In the rows, 128 means zero.
Known rows, with every step that occurs:
f, j, a: [135 100 167 127 159 128 187 147  79 124 100 130 118 117 150 160 122 112
 140 205  99 194 149 157]
n, a, j, f, c, x: [128 141  86 135 157 135 179 174  66 147 145 139  94 123 141 143 127 126
 161 185 151 182 108 125]
f, n, a, x, l: [109 109 107 156 137  98 137 176  84 133 129 145 106 158 153 151 129 129
 140 207 133 201 127 123]
a, x, c, f, n: [ 93 112  71 166 127  93 145 192  98 141 127 132 116 156 126 128 121 123
 151 192 133 179 107 122]
x, c, f: [104  83 101 122 136 105 161 170 102 145 109 141 124 126 117 167 120 106
 147 201 137 166 109 148]
n, a: [130 102 134 111 156 125 170 136  93 143 113 138 108 112 138 178 132  89
 139 203 118 177 135 150]
x, c, f, j: [110  97 112 131 143 100 158 174 104 155 109 127 119 134 129 165 106 134
 157 206 130 179 135 132]
l, x, c, f, j: [106 108 125 133 132  91 172 190 113 159 125 120 116 142 124 142  87 154
 145 199 147 196 141 124]
x, l: [ 95  57 151 109 155 108 157 161  99 137 107 162 122 122 147 182 136 108
 122 205 130 178 122 171]
j, f, c, x, l: [ 93  80 107 122 146 116 171 187  89 133 129 150 112 143 125 131 126 140
 156 179 159 178  77 141]
c, f, n, a: [123 122  92 145 147 111 153 161  84 147 125 121 128 126 143 160 113 111
 154 187 131 179 125 120]
c, x, l: [102  60 140 113 156 113 160 185  90 137 109 139 125 112 140 172 120 120
 133 189 145 176  98 155]
c, f, n, a, x, l: [111 114  86 163 128  91 132 202  74 129 132 136 120 157 148 155 117 141
 143 196 145 196 108 106]
n, a, j, f, c: [119 138  99 131 154 130 177 149  74 149 142 161  89 134 147 151 144 114
 154 201 133 188 135 139]
a, j: [101  90 146 120 175 128 168 157  87 153 121 159 112 100 167 185 144  89
 113 202 110 174 148 172]
f, j, a, x: [134 111 160 146 152 124 182 170  75 113 110 129 103 132 148 146 130 118
 131 199  96 196 138 143]
l, x, c: [ 98  91 131 114 131 102 178 158 122 158 124 144 108 133 116 138 113 113
 133 205 140 189 137 159]
n, f, j: [110 108 138 126 178 113 179 175 114 140 118 134 116 122 139 167 123 143
 127 189 115 174 155 146]
f, j: [110  87 161 121 174 119 171 147 109 152 112 131 111 113 154 170 125 114
 133 199 106 179 154 152]
a, j, f: [107 107 142 111 180 126 198 155  82 145 141 163 106 106 150 162 144 108
 118 184 111 176 141 159]
a, j, f, c: [ 94 110 112 131 164 128 182 157  86 150 141 170  98 130 152 146 153 108
 135 191 126 179 127 158]
c, f: [107  77 128 118 161 115 169 167  96 139 112 138 130 104 136 178 127  97
 125 182 123 161 108 152]

Rows:
[ 97 103  88 139 158 125 167 197 109 138 121 130 118 124 122 145 131 127
 146 175 150 159  90 147]	n, f, c, x
[110 107 104 151 137  98 157 198 100 138 119 128 105 146 129 150 111 140
 148 201 128 182 124 117]	a, x, c, f, j
[ 87 112  89 149 120  88 161 182 113 160 136 127 126 150 123 115  96 136
 146 191 154 193 125 129]	l, x, c, f, n
[131 121  80 141 121 103 155 186  84 131 120 133 102 146 111 162 119 115
 154 205 142 180 106 114]	n, a, x, c, f
[118 117 112 136 153 116 157 133  97 152 122 131 112 125 147 155 124 100
 151 200 120 188 143 139]	f, n, a
[120 127  65 147 122  97 145 160  91 153 121 125 120 146 121 149 106 121
 175 205 145 186 123 119]	x, c, f, n, a
[135 111 117 137 128 110 174 173  73 125  95 123 124 138 123 153 103 133
 163 211 125 194 127 136]	x, c, f, j, a
[117 141  60 158 131 101 143 174  73 161 132 138 115 140 145 162 111 126
 164 215 147 194 144 121]	x, c, f, n, a, j
[ 99  93 112 123 125  96 175 184 109 152 126 136 124 135 112 144 101 125
 136 193 154 183 117 140]	l, x, c, f
[119 152  74 150 130 102 174 155  96 138 147 140  88 170 110 106 122 133
 169 193 130 197 131 108]	j, f, n, a, x, c
[125  98 140 152 134 102 162 214  55 100 110 135 126 148 148 162 115 153
 130 199 126 202 111 125]	c, f, j, a, x, l
[116 134 107 147 160 119 152 147  77 161 134 142 109 121 172 168 130 104
 140 209 119 194 165 141]	f, n, a, j
[117 124  78 172 114 105 160 190  69 114 115 129 124 162 122 118 120 120
 156 198 127 193 102 127]	j, a, x, c, f, n
[102  96 107 122 157 132 189 167  97 142 131 133 108 122 122 125 131 118
 156 167 140 167  84 141]	j, f, c, x
[118 126 104 157 147 114 155 158  91 141 133 130  99 142 148 141 133 104
 142 196 116 188 134 124]	f, n, a, x
[123 136 109 127 158 116 186 131  89 145 142 134 106 136 130 131 125 117
 158 182 119 188 137 126]	j, f, n, a
[113 138  73 150 110  90 159 172 101 160 139 118 119 154 118 123  88 141
 162 200 161 202 132 110]	l, x, c, f, n, a
[ 96 108 121 127 168 117 189 139 103 146 139 142 115 130 137 125 133 115
 141 172 111 179 132 146]	j, f, n
[127  97 148 135 145 131 184 166  71 105 109 142 110 124 138 149 143  89
 121 195  99 185 115 160]	j, a, x
